Known rows, with every way that one mark hangs from another
C{F Y}: [-62.9   8.5 -25.2  -7.8  60.0 -17.5 -12.9  35.3  30.6 -40.6  12.0 -53.9
  24.5  23.2  19.9 -14.6  60.8  35.9  -4.5 -26.0   8.7 -18.5  -3.0 -37.1]
B{V}: [-41.8  -9.1 -14.2  11.1   4.1 -16.1 -25.7   0.9  38.4  -5.5  10.9  11.7
  -8.9  25.7  12.7   7.1  44.1   9.8  21.2 -33.6 -13.9 -26.7  18.3 -11.2]
C{F{B H} M Y}: [-58.8  19.0 -35.8 -11.1  70.2 -25.0 -18.3  31.8  65.7 -52.8  17.4 -80.8
  26.8 -13.0   3.8 -11.5  66.9  57.9 -18.4 -10.7  -1.1 -13.3 -47.5 -41.4]
P{T}: [-16.0   3.8  -1.4  11.8  33.0 -10.8 -16.1  -4.6  19.7  -1.9  -7.8   7.2
 -12.4  18.2  11.7  12.6  42.6  43.7  38.0 -24.0   9.2 -28.1 -21.1 -22.2]
T{B{M}}: [-18.8 -21.0 -32.4   8.8  71.3  -0.3  -4.6   8.1  34.6  12.8  13.2   9.9
 -24.5  25.6  37.2   3.0  50.6   4.1   6.3 -21.1  -5.9 -36.7  20.0 -18.6]
B{M{C{Y}} V W}: [-56.7 -12.0 -10.9  -1.4 -16.0 -23.0 -16.4   3.7  25.9 -23.6  43.7 -34.9
 -19.1   4.6  28.3  -1.8  48.7  -7.9  -1.4   1.7 -11.0 -29.9  25.1 -28.7]
M{C{F Y}}: [-49.5   4.0 -13.2  -0.8  57.1 -14.9 -13.3  38.5  29.0 -42.7   8.8 -74.7
  26.2  -5.9  25.9 -17.2  62.7  26.8 -12.5  -5.5   1.5 -19.9   8.1 -34.9]
F{B{M V}}: [-17.5 -17.3 -11.7  15.8  28.7 -19.8 -24.6   4.5  62.4 -32.6  26.0   5.7
 -33.4  22.8 -13.5   9.7  52.1  15.0   7.6 -28.7 -17.3 -31.2   1.5 -16.8]
N{V}: [-40.8   0.7 -13.1  17.6  68.2  -3.2 -21.5  12.0  31.2  -2.2 -10.9 -10.2
  -2.9  31.0   6.1  14.5  67.6   8.5   9.1 -12.9 -13.6 -18.7   7.1 -10.5]
F{B{M V} C}: [-41.4 -23.0 -14.3  -2.2  50.3 -23.0 -27.5   4.6  56.7 -35.6  31.0  -2.3
 -37.9  48.9  -2.8   3.0  59.8  28.1  -3.4 -34.8 -13.5 -29.3 -15.3 -27.4]
M{C{F{B H} Y}}: [-55.5   5.8 -17.8   2.4  49.4 -33.1 -15.1  39.6  47.0 -58.9  17.4 -79.0
  16.2 -29.7  13.4  -8.5  64.1  40.7 -14.6 -10.6   6.5 -12.6 -12.4 -31.1]
M{C{F{B}}}: [-18.1   5.0  -4.7  11.1  47.2 -17.8 -20.9  24.8  51.7 -47.8   5.4 -49.9
  12.6  -6.4  -1.1  -4.5  64.0  25.7  -9.7 -13.6 -10.0 -25.4   1.1 -23.0]
B{W}: [-20.5  15.8  -8.8   1.0 -10.2 -17.8 -16.2 -26.1  26.8  -6.7   9.4  11.4
 -10.4  25.9   6.8  12.0  44.1   4.0  18.6 -23.8 -16.4 -26.1  20.5 -14.9]
T{B{M V W}}: [-42.2 -16.2 -38.0   8.3  -1.5 -13.8  -4.8  -3.1  28.7  13.1  32.6  15.3
 -29.9  28.1  39.8  12.9  47.3 -15.7  10.4 -22.2  -8.8 -38.8  26.0 -10.6]
C{F{B} M Y}: [-38.5  18.9 -30.7  -5.1  77.1 -11.7 -14.4  34.0  60.2 -51.2   8.3 -77.6
  30.2  11.4  -3.5 -17.6  72.0  46.9 -22.8 -10.5 -10.8 -25.2 -32.9 -44.7]
M{C{F{H}}}: [-44.4   3.9  -7.9  -1.1  42.6 -20.6 -23.8  20.6  43.4 -33.1  10.9 -51.7
  16.4 -21.8  23.4  -2.1  56.3  30.5   0.1  -8.5   1.7 -14.1  -0.8 -24.5]
T{B{M{C} V W}}: [-40.5 -18.5 -32.9  10.7  -1.8 -13.5  -4.6   3.7  26.9   8.0  31.9  -6.1
 -25.6   8.8  45.4   8.2  49.2 -18.9   1.4  -9.7 -10.5 -39.0  30.8 -11.4]
M{C{Y}}: [-33.3  -3.1  -8.1   6.6  50.8 -12.1 -10.6  22.2  24.8 -24.2   2.3 -51.2
   8.7  -8.7  24.3 -13.0  55.4  18.6  -4.8  -5.5  -7.8 -21.2  20.0 -27.8]
B{M}: [-13.8 -16.9  -2.9  -0.7  68.0  -2.7 -21.6  -4.2  43.5  -9.2  17.5   4.3
 -26.1  28.2  11.9   1.6  45.8  14.6  12.3 -15.3 -11.8 -27.2  14.4 -29.4]
T{B{M{C} W} P}: [-28.3  -9.3 -23.7  16.6  22.5  -6.6   5.2  -2.7  24.5   9.8  15.1  -2.7
 -27.7  -0.4  41.9   7.6  44.2  13.1  17.5  12.1   9.3 -41.9 -13.8 -28.4]
B{M V}: [-38.5 -24.3  -9.2   3.6  28.9 -11.3 -28.1   1.4  45.2  -8.4  30.6   8.9
 -28.3  29.8  16.7   4.1  42.8   5.9  15.2 -19.5 -13.4 -29.3  16.3 -23.0]
C{F{B}}: [-22.8   9.1 -15.4   7.0  48.0 -20.5 -22.7  17.7  58.1 -48.7   7.4 -22.5
   6.9  23.4 -12.7   3.3  61.6  33.7   1.0 -34.6  -5.2 -24.9 -12.0 -20.7]

Rows
[  5.5 -12.8  -0.7  14.8  59.7 -14.2 -19.8   6.9  60.6 -38.3  16.1 -17.5
 -26.8   3.4 -12.7   1.8  56.2  19.0  -3.1 -13.0 -17.8 -30.3   4.4 -23.5] => F{B{M{C}}}
[-27.1 -17.8 -29.1  17.8  65.3   1.1   1.1   6.1  33.5  16.1   6.9  16.3
 -30.4  17.9  36.7   6.1  43.2  27.0  23.8  -4.9  13.6 -41.5 -21.2 -28.4] => T{B{M} P}
[-76.9   3.2 -28.3 -27.3  79.2 -21.6 -18.9   7.9  39.7 -15.1  13.5 -47.9
   1.3  10.6  37.4 -10.4  58.4  58.3  -5.5 -14.0  -0.3  -7.4 -35.2 -42.8] => F{C{M Y} H}
[-51.5  16.7 -30.2 -14.5  79.0  -4.1 -14.6  30.5  44.7 -32.1   5.9 -76.1
  38.0  15.8  19.5 -22.0  66.5  41.6 -15.8  -3.9  -7.8 -22.7 -21.7 -48.1] => C{F M Y}
[-50.9 -12.8 -34.9  17.8  -7.2 -13.2   0.5  -6.4  27.1  16.6  25.6  22.0
 -35.3  20.2  40.0  15.3  40.1   9.8  28.1  -4.2  11.0 -44.3 -16.4 -22.2] => T{B{M V W} P}
[-61.3   3.8 -31.2 -15.3  76.0 -31.9 -18.5  10.9  59.3 -37.7  17.0 -49.6
  -8.6   5.5   8.0  -5.2  65.5  64.0 -15.6 -23.1  -5.9 -11.5 -50.2 -37.7] => F{B C{M Y} H}
[-33.5   6.6 -32.8  20.1   3.7 -11.1   6.8 -11.7  19.5  18.0  -0.3  21.3
 -18.6  16.0  33.9  14.7  42.1  19.0  30.3 -11.8   9.4 -40.1 -15.5 -17.9] => T{B{W} P}
[-47.8 -14.9 -14.7 -12.1  72.6 -34.4 -26.7  -1.1  61.8 -38.1  31.9  -8.9
 -40.9  18.2   2.4   9.7  56.5  51.9   0.6 -31.8   0.6 -13.3 -34.0 -30.3] => F{B{M} C H}
[-23.7 -12.9  -0.2  -3.1  72.0  -5.0 -23.4  17.8  44.9 -30.2  21.7 -41.5
  -4.8   6.2  19.9  -8.7  55.9  17.7  -4.9   0.7  -6.4 -26.0   9.9 -36.7] => B{M{C{F}}}
[-55.6   2.2 -19.5 -23.3  70.0 -17.5 -27.1  -9.6  48.9  -4.0  10.4 -22.4
  -5.3  13.8  28.4  -0.8  53.9  52.2   3.6 -17.3  -8.5 -11.7 -33.1 -33.8] => F{C{M} H}
[-54.1  -7.4  -6.9  -3.5 -17.6 -22.7 -24.7   3.4  37.9 -29.0  45.7 -33.1
 -10.7   9.0  23.6   3.5  51.0  -6.5   0.2   0.2 -11.4 -29.2  17.2 -27.0] => B{M{C{F}} V W}
[-30.4  21.3 -23.9  -0.9   9.0 -17.5 -26.6   3.6  67.4 -39.0  18.0 -40.6
  16.5  18.3 -10.9   1.5  65.3  23.0  -8.1 -13.7 -24.3 -32.6 -25.6 -25.4] => C{F{B{V W}} M}
[-64.0  -6.9 -27.6  -0.6  49.0 -25.9 -18.8  41.6  51.7 -61.9  34.8 -55.2
   3.0  23.0   2.1  -8.8  64.2  32.9 -12.1 -27.2   5.2 -23.7 -14.0 -36.6] => C{F{B{M V}} Y}
[-38.1   1.4 -28.3  18.7 -18.9 -18.7  -4.3  -4.0   7.6  16.3   7.6  15.6
 -19.9  18.9  35.4  23.2  43.4  18.5  35.3 -26.5  11.9 -39.0 -11.5  -8.5] => P{T{B{V W}}}
[-21.4  -2.6 -21.7  11.7  21.9 -10.0  -0.8  -7.1  11.9  14.6  11.2  11.1
 -30.4  19.7  34.6  19.3  43.1  22.7  29.4 -14.7  12.2 -38.6 -13.6 -21.6] => P{T{B{M W}}}
[ -8.2 -12.7  -5.5  13.2  65.3 -16.7 -15.0  17.3  54.5 -45.0  19.2 -34.4
 -21.5   0.2  -7.4  -4.1  59.1  22.8  -9.8 -11.0 -13.3 -28.5   3.1 -29.6] => F{B{M{C{Y}}}}
[-36.5  -9.6 -24.7  14.7  -3.2 -15.7  -5.7  -3.9  13.3  13.9  20.2  13.3
 -31.4  20.6  38.1  20.6  41.7  16.9  31.1 -18.5  11.2 -39.4 -12.6 -17.7] => P{T{B{M V W}}}
[-35.1 -16.3 -25.4  17.4  68.2  -0.9  -0.1  23.1  34.7  -1.2  10.6 -20.3
 -13.4  -0.1  43.5  -0.8  52.3  29.2  10.6   8.1  17.1 -39.5 -24.2 -35.1] => T{B{M{C{F}}} P}
[-29.6   0.0  -9.0  12.6  27.6 -19.6 -23.8  26.7  51.8 -47.5  12.3 -48.6
  12.0  -5.4   1.3  -2.4  62.3  20.5  -7.3 -16.0  -9.8 -26.0   2.5 -19.0] => M{C{F{B{V}}}}
[-35.2 -19.3 -25.5  17.6  30.7  -9.0  -7.2   9.2  18.8  13.6  11.9  11.2
 -28.8  19.8  39.8  14.5  42.9  25.5  30.1 -20.8  14.5 -37.5 -15.5 -18.0] => P{T{B{M V}}}
[-25.5 -20.3 -22.7  19.9  65.3   0.9   2.9  13.4  31.7  10.6   5.5  -5.1
 -25.0  -1.7  42.2   0.9  46.7  25.0  15.8   8.3  11.7 -41.1 -17.1 -31.1] => T{B{M{C}} P}
[-86.9  -3.5 -26.0 -21.6  62.9 -32.2 -17.9  10.0  27.2 -21.4  18.8 -30.5
  -9.1  16.7  37.0  -2.6  53.7  54.1   3.2 -31.9  11.7  -5.0 -19.7 -35.1] => F{C{Y} H}
[-35.3  -8.9 -28.2  21.3  14.1 -11.5  -6.0   9.1  14.4  17.8  -0.2  13.7
 -17.6  18.0  36.6  17.1  44.6  28.6  33.5 -29.4  13.8 -38.4 -14.8 -10.1] => P{T{B{V}}}
[-19.0  -4.9 -16.9  14.1  22.1 -10.3  -0.5  -0.4  11.2   9.2  11.0  -6.8
 -25.4   4.7  39.8  15.2  46.1  20.5  22.7  -4.5  10.4 -37.8 -10.8 -22.2] => P{T{B{M{C} W}}}
[-34.1 -11.7 -11.7   5.9  55.7 -33.5 -19.4  15.9  60.8 -46.0  30.0 -38.5
 -25.7 -30.5   1.8   5.5  53.3  38.0  -3.6 -11.3   1.3 -14.3 -14.9 -27.0] => F{B{M{C{Y}}} H}
[-33.0   7.9  -8.1  10.1  -0.5 -26.2 -22.4  15.9  48.1 -47.7  16.7 -46.9
  10.7  -4.9   1.2   1.1  61.9  13.5  -7.2 -12.8 -12.1 -27.7   3.7 -17.4] => M{C{F{B{V W}}}}
[-39.8 -11.8  -2.8   2.4 -22.3 -20.1 -23.2  -9.2  34.3 -15.7  40.4 -14.8
 -24.9   7.1  21.8   6.5  45.3 -12.3   6.9   1.0 -17.2 -31.8  26.7 -21.5] => B{M{C} V W}
[-31.8  -3.7  -3.6  -4.8  21.6 -15.9 -10.2  -1.6  24.7 -24.5  31.6 -39.1
 -16.7   2.6  24.1  -4.7  50.9   2.1  -4.2   6.8 -10.9 -26.1  23.3 -36.1] => B{M{C{Y}} W}
[-42.3  -1.6 -17.3  -2.5  55.5 -30.4 -28.2  16.5  67.3 -51.1  29.8 -28.8
  -8.9   1.3  -3.5   8.0  56.9  43.3   3.2 -26.6   5.9 -14.8 -26.4 -27.7] => C{F{B{M} H}}
[-45.5  -2.5 -22.2  -4.5  69.8 -25.0 -12.8  15.8  41.0 -43.7   9.8 -27.7
 -14.6  41.8  -1.8  -8.2  67.3  44.7 -12.2 -38.8  -5.2 -22.4 -16.8 -32.3] => F{B C{Y}}
[-46.3  -4.6 -16.8   4.8 -21.7 -45.5 -27.1 -15.0  63.2 -33.3  45.8   5.2
 -40.7  -5.8  -4.5  25.7  43.1  18.2  15.1 -26.1  -5.6 -18.8 -11.9 -12.1] => F{B{M V W} H}
[-53.6  -0.3 -37.3  22.4 -27.6 -17.0   1.2  -7.7  21.7  18.9  10.4  23.6
 -21.2  18.0  36.4  17.6  40.3  12.1  31.7 -16.3   9.4 -42.7 -14.2 -12.7] => T{B{V W} P}
[-25.9  18.7 -15.0   3.7  14.7 -25.5 -21.1   4.0  52.0 -47.7  14.9 -20.6
   4.9  25.5 -15.0   8.0  60.7  24.2   3.1 -32.4  -7.5 -25.4  -9.2 -19.6] => C{F{B{W}}}
[-52.3   3.3 -22.6 -21.0  88.2  -4.5 -13.9   9.3  31.5 -13.2   4.5 -43.3
   7.4  41.3  26.9 -20.5  64.4  42.9 -12.2 -14.0 -14.6 -22.9 -17.0 -45.9] => F{C{M Y}}
[-21.9 -10.0 -11.8   5.5  51.1 -31.4 -24.7  -2.1  68.5 -34.5  27.5  -0.5
 -36.2  -9.0  -8.7  16.6  46.6  37.7  11.3 -26.1  -2.7 -16.2 -17.6 -19.1] => F{B{M} H}
[-15.1  -3.2   4.4  -1.7  15.5 -12.4 -16.7 -14.6  32.6 -15.5  28.0 -18.3
 -22.1   4.8  18.3   3.2  47.0  -2.6   3.2   4.4 -17.4 -28.4  23.8 -29.1] => B{M{C} W}
